Known rows, with every step that occurs:
tezabam, kizeg, mubino, mokez, nepit: -29	26	-34	49	-42	5	-42	22	20	6	-3	14	43	-3	4	-41	-22	-4	-27	-1	22
nepit, sefide, tezabam, kizeg, mubino: -11	51	-25	53	-10	11	-42	13	27	-22	5	6	80	10	-21	-8	6	-21	-8	18	0
mubino, kizeg, nepit, rafi: -24	-26	-16	57	-26	24	11	-3	24	-28	5	-54	24	16	-13	-50	26	-13	-1	10	30
kizeg, mubino, rafi, nepit, sefide: 17	8	10	57	-7	10	-22	-8	10	-14	16	17	79	25	-20	-33	9	3	-26	43	3
mubino, kizeg: -10	-4	-13	29	-13	-6	33	-17	16	-17	11	-14	19	12	-4	-9	2	-10	-4	-5	3
sefide, tezabam, kizeg: -26	40	-9	9	-8	5	-25	-8	20	-27	-5	22	53	5	-19	26	-2	-24	2	5	-21
mokez, nepit, kizeg, mubino: -42	-9	-16	34	-50	11	1	13	54	7	56	-4	56	-11	-10	-52	7	-4	-10	2	34
sefide, tezabam, kizeg, mubino, mokez: 0	34	-22	42	-31	13	-52	21	23	-14	-20	42	61	10	-18	-1	-21	-18	-2	-15	0
tezabam, mokez: -26	13	-11	-11	-7	-14	4	-18	-3	-16	8	27	28	22	1	3	11	-21	-18	14	27
rafi, nepit, kizeg, mubino, mokez: 11	-37	12	36	-43	12	-16	2	46	-10	9	23	60	2	-24	-32	-16	-15	-2	13	21
mubino, rafi, nepit, sefide, tezabam: 16	10	25	25	6	9	-17	-23	7	-39	4	40	76	18	-25	7	9	-10	2	21	-48
mokez, nepit: -47	12	-17	12	-21	6	9	-9	18	-1	27	13	30	-4	8	-11	6	1	-5	-3	12
tezabam, rafi: -26	10	1	8	-13	-12	11	9	5	-25	1	-15	49	17	-12	16	5	-9	0	7	14
kizeg, nepit: -23	0	-7	28	-17	26	7	0	17	-16	0	2	28	13	-18	-8	18	-7	9	8	37
kizeg, mubino, mokez, nepit, sefide, tezabam: -6	19	-30	61	-32	19	-30	24	24	-10	10	43	62	0	1	-33	-9	-1	10	-27	2
tezabam, rafi, mubino, mokez, nepit: -39	-22	9	31	-39	-15	-25	27	17	-2	-3	-2	38	-10	6	5	-5	-12	-7	-15	4
sefide, tezabam, rafi, nepit: -14	1	19	-2	1	-2	-2	-15	33	-40	0	29	78	11	-28	25	4	-24	8	18	-24
kizeg, nepit, sefide, tezabam: -9	12	-7	43	-5	31	-6	3	22	-37	-2	11	53	12	-26	-2	24	-16	27	3	7
tezabam, rafi, nepit: -19	-7	18	5	-1	-8	8	-14	20	-30	1	0	63	13	-18	11	4	-16	-8	35	0
sefide, tezabam, mokez: -21	22	-9	-18	-5	-5	-6	-19	9	-26	9	57	44	18	-8	17	11	-28	0	-3	0
rafi, mubino, kizeg, nepit: -21	-37	6	59	-23	13	6	-6	41	-7	7	-26	18	0	-17	-17	24	-24	-6	5	22
rafi, mubino, mokez: -8	-21	13	32	-30	3	-29	7	10	5	-16	23	20	2	-1	29	-5	-14	5	-17	12
rafi, mubino, kizeg, nepit, sefide: -13	-33	3	81	-14	12	2	1	34	-18	4	-49	27	1	-15	-25	31	-24	-3	17	18
nepit, sefide: -12	16	-8	34	-4	4	3	-3	-1	-20	5	-10	39	13	-4	7	13	-5	4	14	11
sefide, tezabam: -15	20	-4	4	-9	13	0	-10	18	-19	10	42	46	10	-15	28	6	-14	19	-17	-9
mokez, nepit, kizeg, mubino, rafi: -27	-5	-1	36	-55	6	-8	16	34	4	55	1	64	1	-13	-60	5	6	-22	-2	15

Rows:
-34	-22	2	35	-38	3	-28	7	20	13	4	24	20	-16	12	4	-6	-8	-4	-20	7 -> rafi, mubino, mokez, nepit
-34	-50	17	30	-57	-1	-22	14	42	7	20	0	27	-26	-1	-10	-4	-16	1	-19	4 -> rafi, mubino, mokez, nepit, kizeg
-6	26	-7	25	-1	11	-4	-5	10	-30	7	21	56	10	-14	20	12	-12	22	-5	-14 -> nepit, sefide, tezabam
-31	-3	-33	55	-51	22	-36	24	16	7	14	5	43	5	12	-56	-4	7	-12	-13	41 -> kizeg, mubino, mokez, nepit, rafi
-47	-8	-5	-21	-33	-9	3	-12	41	-25	44	35	50	-10	-9	-23	12	-31	-3	-6	-5 -> sefide, tezabam, mokez, nepit, kizeg
-41	-33	9	49	-29	34	-36	6	29	-2	7	-32	35	3	-16	-12	39	-19	-2	21	45 -> kizeg, nepit, rafi, mubino
-8	-14	21	21	-27	-8	-36	26	20	-20	-21	25	54	4	-17	46	-5	-26	18	-29	-17 -> sefide, tezabam, rafi, mubino, mokez
-42	15	-39	60	-49	13	-62	26	18	0	0	-17	51	-1	8	-59	-10	-5	-31	7	28 -> tezabam, kizeg, mubino, mokez, nepit, rafi
-20	-30	14	49	-20	3	0	12	52	-31	1	-22	52	3	-32	0	25	-36	9	-6	-6 -> sefide, tezabam, rafi, mubino, kizeg, nepit
-29	-28	-2	18	-52	1	4	12	27	-11	16	3	27	-14	-1	-25	-14	-4	9	-24	5 -> mubino, mokez, nepit, kizeg
1	23	-4	38	-26	8	-15	9	1	1	18	24	57	28	-13	-21	4	8	-20	2	21 -> kizeg, mubino, rafi
-4	-1	8	30	7	7	0	-26	15	-26	3	5	53	9	-11	1	11	-12	-5	41	-1 -> rafi, nepit, sefide
-37	23	-11	25	-9	-6	0	15	20	-35	18	-5	73	-1	-7	-2	12	-12	10	-2	-21 -> mokez, nepit, sefide, tezabam, rafi
5	-21	-4	42	-55	10	-13	25	32	-5	9	7	45	7	-18	-27	-13	-8	7	-16	34 -> nepit, kizeg, mubino, mokez
-46	-8	-20	11	-46	-7	-4	5	44	0	53	11	54	-2	-3	-64	13	-19	-31	14	46 -> tezabam, mokez, nepit, kizeg, mubino
22	18	12	49	-5	17	-32	-10	23	-23	17	46	95	23	-29	-21	9	-7	-10	25	-23 -> kizeg, mubino, rafi, nepit, sefide, tezabam
-15	12	-11	20	-1	13	-12	-4	13	-44	-2	25	51	20	-20	-14	31	-31	8	15	18 -> kizeg, nepit, sefide, tezabam, mokez
-15	-26	35	-6	-17	-5	6	-7	55	-45	16	6	87	-1	-42	12	5	-33	15	19	-28 -> sefide, tezabam, rafi, nepit, kizeg
-26	-1	-17	21	-34	5	-2	5	4	-5	0	28	18	-2	13	-11	-15	3	3	-24	7 -> mubino, mokez, nepit
-10	-2	15	26	7	-11	4	-7	13	-40	-4	-23	73	14	-18	4	10	-16	-7	47	-4 -> tezabam, rafi, nepit, sefide
-1	-6	11	35	-46	5	-10	16	22	-4	34	0	64	17	-27	-36	5	0	-12	2	18 -> nepit, kizeg, mubino, rafi
-58	10	-24	-7	-20	3	-23	-15	17	-22	30	29	50	5	8	-27	23	-23	-13	1	5 -> sefide, tezabam, mokez, nepit, rafi
-7	-25	4	74	-11	19	-7	0	46	-29	6	-18	43	0	-25	-10	30	-32	14	1	-9 -> rafi, mubino, kizeg, nepit, sefide, tezabam
-18	-35	11	77	-14	-6	4	19	32	-32	-5	-75	46	7	-21	-23	32	-28	-7	23	15 -> tezabam, rafi, mubino, kizeg, nepit, sefide
-5	-12	-15	68	-9	13	27	-1	19	-35	1	-46	27	14	-15	-41	21	-12	4	13	17 -> mubino, kizeg, nepit, sefide
-34	-15	11	24	-36	-8	-33	25	31	-12	-3	28	55	-13	-4	20	-5	-21	10	-32	-21 -> sefide, tezabam, rafi, mubino, mokez, nepit
